In the rows, zero is written as 128.
Known rows, with every step that occurs:
rido-dizi-lavef: [126  83 112 115 125  84 161 172 145 118 142 113 163 138 112 159  94 152
 138 130 128  79 117 139 109 127 104 182 124 143 128 117 156 124 147 163
 147 155 143 110 101 139 127 125 113 117  81 151 130]
butav-rido-dizi: [137 111 122  97 107 131 147 154 163 102 142 123 140 161 106 154  98 133
 111 103 140 105 146 133 112 145 106 173 116 133 164 139 168 125 152 129
 127 172 120 113 107 147 127 115 107 111  66 139 154]
lefo-butav-dizi-nulib-rido: [156 113 114 122 113  97 133 117 151 155 150 130 197 136 127 172 104 127
 110 126 129  90 161 150 101 175 102 148 119 164 111 140 146 124 160 171
 158 147 135 105 110 129 101 135  50 139 113 142 106]
lefo-rido-dizi-lavef: [135  91 102 131 128 104 153 150 156 108 146 119 134 135 113 168 106 126
 127 126 134  74 115 137 101 122 102 162 122 152 144 119 162 131 159 150
 136 149 136 102  87 129 136 108 128 108  95 152 126]
rido-dizi-nulib-lefo-butav: [162 138 105 132 147  93 121 159 139 154 148 123 100 148 130 164 116 150
 107 144 135  90 134 148 127 151 105 174 105 138 134 148 156 132 178 161
 145 175  85 119 118 149 123 123  76 131  72 156  86]
lavef-lefo-rido: [164 123 104 134 134  60 142  98 159 131 139 119 143 128 113 174  95 110
  73 108 124  89  83 134 114 101  86 183 119 118 181 127 157 132 159 148
 121 145 113 110  80 139 119 105 123 113  85 142 127]
dizi-lavef: [125  76 107 124 115  57 169 156 141 134 135 116 183 125 105 165 106 135
 132 138 128  78  91 127 113 119 103 167 127 143 135 122 152 129 131 166
 159 150 155 108 104 140 121 119 106 116 100 160 121]
butav-lavef-lefo-dizi-nulib: [168  95 105  96 117 102 148 171 158 158 127 122 155 114 123 174  95 109
  88 139 113 122 114 140 147 118 103 202 124 118 153 136 160 121 132 184
 167 136 140 110 139 141 126 141 114 113  72 131 110]
rido-dizi-nulib-lefo: [142 130 102 121 140  92 126 183 140 146 151 123  91 134 133 156 111 152
 132 136 125  92 153 156 127 139  96 165 112 127 150 139 145 128 171 154
 144 173  94 117 108 154 128 114  90 142  66 143 100]
lefo-dizi-nulib: [159  99  97 106 112 112 141 171 140 144 144 126 160 143 129 166 110 145
 127 145 120  97 151 145 125 121 114 182 119 148 135 152 150 123 133 169
 164 154 164 101 139 141 116 104 101 133  89 152  97]
nulib-lefo: [138 117 104 131 130  50 147 147 140 144 147 124 141 135 123 158 102 167
 103 129 129 106 102 129 126 114  88 155 112 122 159 129 146 135 147 154
 143 160 102 115  95 161 116 100  90 124  82 154 107]
butav-lefo-dizi: [155 107 114 113 127  84 154 147 148 124 150 119 184 151 125 159  75 184
  97 127 139 108 120 147 106  97 112 181 115 129 162 148 165 130 115 165
 158 159 173 108 115 160 103 111 103 100  72 156 137]
butav-lavef-rido: [119  78 103  97  96 106 184 156 146 134 127 122 218 137  94 149 110 125
 104 141 115  82  75 122 109 129  89 197 121 122 163 118 159 133 121 146
 151 152 141 111 127 131 127 134  93 115  70 126 172]
lavef-nulib-rido-dizi: [104 114  93  99  90 113 150 110 137 142 150 123 131 148 120 147  72 176
 114 117 135  66 149 140 115 153  95 133 118 152 161 110 145 132 155 142
 131 161 136 113 103 152 125 117  80 139  78 138 139]
lefo-rido: [153 107  93 129 121  89 149 118 153 121 147 125 152 140 114 165 112 121
  99 123 125  70  96 133 104 115  94 163 121 142 168 130 155 137 152 138
 132 154 134 105  95 136 113  87 107 121  97 148 136]
butav-dizi-lavef-nulib-lefo-rido: [154  94 109 144 125   4 128 120 148 141 136 133 116  78 132 167 100 153
 133 127 132 105  96 120 129 143  91 101 116 138 167 117 139 139 140 162
 157 145 168 105  91 116 152 124 108 116 114 166  93]
nulib-butav-lavef-dizi: [106 103 110 126 136  78 150 141 137 142 127 128 160 115 120 143  84 148
 102 140 128 109 132 142 138 106 109 208 129 127 120 112 155 142 139 146
 181 143 117 113 143 152 131 111 106 126  93 154 108]
rido-dizi-nulib: [145 106 102 109 129 121 140 167 141 135 150 122 122 139 126 154 111 139
 136 137 113  79 151 154 106 154 105 185 120 136 147 138 151 127 160 156
 146 169 125 111 111 144 116 113  87 151  68 145 124]
dizi-lavef-lefo: [139  93 116 131 127  30 162 142 153 145 133 110 181 112 106 175  87 120
 105 127 126 102  74 128 117 100  96 190 126 124 147 118 152 123 143 175
 141 141 136 111  87 144 121 140 109 105  87 150 108]
nulib-lefo-butav: [150 126 105 138 137  37 142 127 142 151 144 124 161 146 120 164 105 157
  81 135 142  92  88 123 129 119  96 179 106 133 144 143 155 137 162 157
 148 160  94 121 112 157 111 113  78 114  88 161  92]
nulib-lefo-rido-dizi-lavef: [135 113  98 146 140  60 140 162 152 122 144 122 112 136 115 167 103 141
 120 125 141  96 100 135 133 109  90 139 115 139 148 120 157 133 168 150
 129 155 108 106  85 142 148 110 125 101  86 149 100]
rido-dizi-nulib-butav: [124 129  99 124 143 138 125 155 132 129 149 124  91 136 132 155 108 147
 121 132 125  71 174 177 109 122 110 173 125 140 128 135 157 128 170 146
 151 167 131 118 134 155 127  99 103 144  77 138 110]
lefo-dizi: [139  96 100 104 105  94 155 150 144 134 141 124 188 156 118 161  92 161
 110 129 129  97 137 132 124  94 106 182 119 145 141 147 156 130 130 152
 156 145 158 101 130 149 113  93 109 111  81 148 115]
lefo-butav-rido-dizi-lavef-nulib: [138  90 127 101 105  88 145 121 151 120 124 123 126 133 106 160  99 135
 110 123 152  83 115 117 133 165 127 167 112 156 144 138 164 132 149 154
 147 163 154 119 126 123 134 153  97  99  94 167 127]
lavef-rido: [125 100 110 105 105  94 166 141 137 133 139 119 201 150 104 155 101 154
 122 132 120  77  92 121  96 113  93 194 117 131 163 128 154 131 137 135
 136 161 143 107 114 136 116 112  84 125  74 137 167]
lefo-dizi-lavef-butav: [125  93 124 114 117  98 164 172 144 137 128 117 169 130 124 166  89 169
 135 138 133  91 103 114 119  72 116 207 131 154 104 128 153 117 131 174
 163 129 152 104 119 136 142 114 120  83 103 157  84]
dizi-nulib-butav-lavef-lefo-rido: [155 121  86 140 143 126 133 128 156 136 133 128  98  92 116 174 111  74
  67 131 118  90 103 161 133 108  99 175 129 109 156 122 159 134 157 158
 149 141 117 119 116 135 134 121 123 117  88 126 110]
rido-dizi: [129 105 107 111 121 102 150 151 144 116 149 117 156 154 118 150  92 161
 113 122 127  85 137 143 108 129  99 191 118 134 148 129 159 129 153 142
 141 160 117 116  95 157 118 106  99 131  68 144 141]
nulib-rido-dizi-lavef-butav-lefo: [103 119 139 131 132 123 165 159 152 122 147 106 137 137 120 155  64 194
 117 116 148  88 110 146  84 100 111 170 129 145 121  98 151 117 139 171
 130 152 123 116  67 157 127 135  82  83  85 137 124]
lefo-rido-dizi-nulib-butav-lavef: [134 112  83 125 138 172 132 156 151 115 141 131  82 118 122 157 121 100
  94 135 124  76 138 174 123 140 107 171 127 130 139 126 167 137 165 142
 150 151 123 115 129 134 146 107 128 124  84 128 115]
butav-lavef-rido-dizi-nulib-lefo: [126 115 106  99 125 133 150 208 143 152 136 128 120 134 114 147 115 134
 128 150 120 105 111 142 134 153  89 176 110 112 160 123 154 130 153 152
 149 171  95 118 133 141 152 143  91 127  51 120 144]

Rows:
[124  69 105 116 105  41 160 136 134 146 131 119 151 101 116 158 101 156
 141 142 125  68  90 119 119 143 107 150 123 148 154 115 141 136 127 173
 161 151 185 114 108 133 125 130  96 127 101 162 117]
dizi-lavef-nulib
[124 118 113 111 120  99 158 160 146 143 133 126 181 154 104 152 101 148
  85 138 141 102  79 128 130 137  89 201 104 119 148 126 168 136 163 143
 148 159  77 121 130 142 151 147  87  96  56 129 143]
nulib-lefo-butav-lavef-rido-dizi
[116  94  97  93  90 117 158 104 144 145 137 126 163 135 111 152  74 150
  82 128 139  72 108 132 131 174 102 167 117 152 143 112 161 137 155 156
 148 147 123 124 120 142 125 146  79 120  82 136 132]
lefo-butav-lavef-nulib-rido-dizi
[135 115  87 109  98 126 149 159 142 159 145 129 165 157 123 169  98 139
 126 135 124  93 166 149 127 131 106 148 123 163 126 140 148 119 143 167
 153 153 150  94 138 150 112 108  88 130  94 139  97]
lefo-dizi-nulib-rido
[131 117 137 121 122  92 149 184 155 132 118 125 123 132 117 168  91 160
 120 125 157 138 112 104 150  78 118 164 119 141 128 143 152 117 133 157
 146 146 124 108 124 145 156 126 121  65 105 156  68]
nulib-lefo-dizi-lavef-butav-rido
[156 140 101 153 159 121 125 116 145 114 158 124  83 119 131 166 112 127
  92 134 129  67 120 175  96 112 117 145 120 124 156 139 161 140 148 154
 146 169 166 116 105 151 104  97 104 119  97 145 123]
dizi-nulib-butav-lefo-rido
[146  98 111  93 112 151 156 168 144 140 131 122 172 147 105 155 118 118
 110 151 119  75 109 141 113 171 106 224 113 134 140 133 167 129 153 159
 158 163 114 119 149 119 133 151  71 119  61 130 154]
lefo-butav-lavef-rido-dizi-nulib
[147 122 104 118 112 136 148 150 148 153 155 122 154 152 127 167  87 160
 109 132 133 104 155 159 109 131 116 140 115 145 144 142 154 122 127 178
 157 163 173 101 123 159  98 120  77 111  88 140 121]
butav-lefo-dizi-nulib-rido
[142 109 102 125 114 108 156 135 146 174 126 130 176 133 116 160 101 121
 107 155 121  98 140 132 142 172 111 193 121 148 112 121 147 138 152 173
 177 153 100 108 139 133 110 140  61 134 111 154  86]
lefo-butav-lavef-dizi-nulib-rido
[126 106 120 131 135  76 133 122 142 122 148 129 176 117 133 157  88 154
 106 111 131  98 150 161 102 105  98 160 130 139 127 132 155 130 148 139
 157 141 162 111 116 148 128 101 107 133  95 145 129]
nulib-butav-dizi
[157 104 122 111 116  97 150 112 158 122 132 125 181 162 101 168 115 111
  81 117 146  88 113 117 115 149 113 185 112 144 156 153 168 131 156 142
 141 162 128 111 121 139 103 121  77 101  98 158 136]
lefo-butav-rido
[153 120 115 129 145 118 138 122 163  99 159 115 125 151 122 159  88 158
  85 116 138  80 113 157  84 116 104 173 113 123 173 130 167 136 150 143
 123 168 140 111  71 150 114 102 111 111  64 143 156]
butav-lefo-rido-dizi
[111 113 123 125 126  90 161 153 135 129 136 119 188 143 112 161  79 171
 118 134 149 105 112 150 107  68 120 176 120 140 127 131 171 125 118 156
 167 148 199 104 154 152 137 135 124  68  81 140 153]
nulib-butav-lefo-dizi-lavef-rido
[142  72 128 125 121  40 156 154 151 128 142 123 224 110 122 165  97 148
 138 128 127 105 113 129 103 130  99 156 130 144 124 126 146 125 132 170
 167 134 173 100 100 127 127 128 105 118 105 156 119]
butav-dizi-lavef
[130  82 123  95  94  96 150 149 148 117 130 121 122 120 108 153  91 140
 135 118 143  96 129 114 125 161 119 147 117 141 163 124 157 127 141 150
 142 170 167 115 117 129 141 139 113 111  83 157 138]
butav-rido-dizi-lavef-nulib
[110 115  98 110 106 124 158 136 149 130 155 119 158 172 109 152  80 163
 109 110 136  84 150 147 105 141  90 157 123 151 143 114 156 122 166 142
 126 157 112 110  97 156 116 100  90 133  76 133 138]
nulib-rido-dizi
[160 112 123 127 125  13 118  97 141 157 142 131 151 103 138 157  91 185
  95 129 142 106 111 127 130 151  96 144 105 135 153 136 143 141 152 163
 164 154 137 120 102 137 128 138  65 130  92 165 107]
lavef-nulib-lefo-butav-dizi
[166 101 128 144 139  29 139 114 173 129 136 119 180  98 118 183  93 106
  94 110 126 118  85 132 104 101  89 162 129 126 150 120 150 125 153 167
 139 125 153  99  72 118 139 129 123 102 105 148 117]
butav-dizi-lavef-lefo-rido
[140 108 131 115 121  88 148 147 168 116 127 112 137 135  98 171  91 107
  99 101 142 130 111 131 121 118 106 187 125 122 156 123 165 114 155 155
 123 155 121 113 104 140 137 148 126  91  73 141 136]
butav-rido-dizi-lavef-lefo
[143  88 111 108 119  71 164 139 159 141 128 116 175 111 104 165  85 109
  70 123 114 106  65 128 125 114  88 206 125 104 173 116 158 131 135 171
 144 142 113 116  93 146 120 140 107 115  70 138 134]
butav-lavef-lefo
[126  92 111  94 107 129 167 150 147 128 131 121 210 161  97 151 100 140
  88 136 133  80  84 127 107 138 100 225 113 134 142 125 173 132 151 144
 147 152 106 119 133 130 133 148  83 105  64 128 163]
lefo-butav-lavef-rido-dizi
[150 132  89 142 136  59 142 129 152 138 147 130 122 134 121 167 113 137
  89 126 133  87  98 129 125 107  85 136 112 126 170 132 149 138 160 135
 129 159 109 106  85 149 128  87 102 117  92 151 104]
nulib-lefo-rido
[164  92 118 113 133  83 133 153 152 143 146 127 165 109 135 158 111 136
 137 136 112  94 150 149  99 156 104 164 124 136 132 140 141 126 142 165
 165 151 164 104 109 126 113 116  76 153  93 149 122]
butav-dizi-nulib
[134 143 125 151 165  83 122 132 132 147 145 122 106 115 143 151  88 163
 121 146 128 105 152 170 112 110 126 190 121 125 131 134 146 141 145 165
 178 172 147 114 130 158 107 115  84 141  91 161 108]
lavef-dizi-nulib-butav-lefo
[122 104 112 119 117  52 123  93 134 132 143 132 140  93 140 148  82 177
 113 117 129  86 151 149 115 131 107 142 125 137 142 123 144 139 141 151
 166 143 181 117 116 142 130 109 104 138  99 149 121]
lavef-nulib-butav-dizi
[161 132 121 128 126  75 142 128 157 136 135 129 146 152 108 170 114 127
  73 118 158 109 101 118 131 133 107 162 103 134 159 154 164 131 163 142
 142 164  89 118 116 148 116 122  78  99  90 159  99]
nulib-lefo-butav-rido
[125  65  98  88  98  70 164 134 138 141 129 127 157 103 112 146  98 149
 106 142 115  76  82 118 127 153 100 170 120 128 168 114 149 141 120 162
 168 153 158 122 116 138 124 126  93 135  82 146 137]
butav-lavef-nulib
[146  90 107 114 128  94 148 175 143 160 127 125 148 109 124 148 111 119
 133 162 105 110 122 135 133 158 108 209 124 125 138 122 141 138 134 170
 186 160 117 105 130 130 121 130  81 147  97 158 100]
butav-lavef-dizi-nulib
[142 111  94 122 126 117 139 124 154 106 152 123 124 155 117 159 103 134
 104 115 129  73 127 144  96 120  94 176 119 136 164 128 163 134 163 123
 125 156 122 108  90 141 125  88 120 124  78 140 141]
lefo-rido-dizi
[142 123 109 123 125 138 133 144 145 125 138 133  99 129 116 164 128 102
 114 125 133  88 160 150 124 134 120 153 123 138 141 147 157 128 156 142
 147 172 150 113 146 147 116 105  99 129  99 145 115]
dizi-nulib-butav-rido
[141 117 108 101 111 133 144 170 137 141 144 121 142 155 116 152 110 139
 142 140 112  73 137 149 101 137 100 193 116 134 156 134 154 124 158 143
 135 175 135 109 130 133 129 123  84 140  58 126 160]
lavef-rido-dizi-nulib
[116 109 111  97 108 119 158 151 142 124 144 118 180 161 106 146  92 154
 126 126 125  79 124 138  94 119  92 203 114 133 160 127 160 128 155 130
 131 167 134 109 120 142 136 118  93 126  54 127 174]
lavef-rido-dizi
[135 119  91 132 138 107 135 142 128 142 145 126 117 123 127 160 117 135
 118 140 122  71 152 163 116 118 115 169 127 137 128 135 151 129 150 153
 161 159 141 115 132 153 113  96  96 142  94 144 107]
dizi-nulib-butav
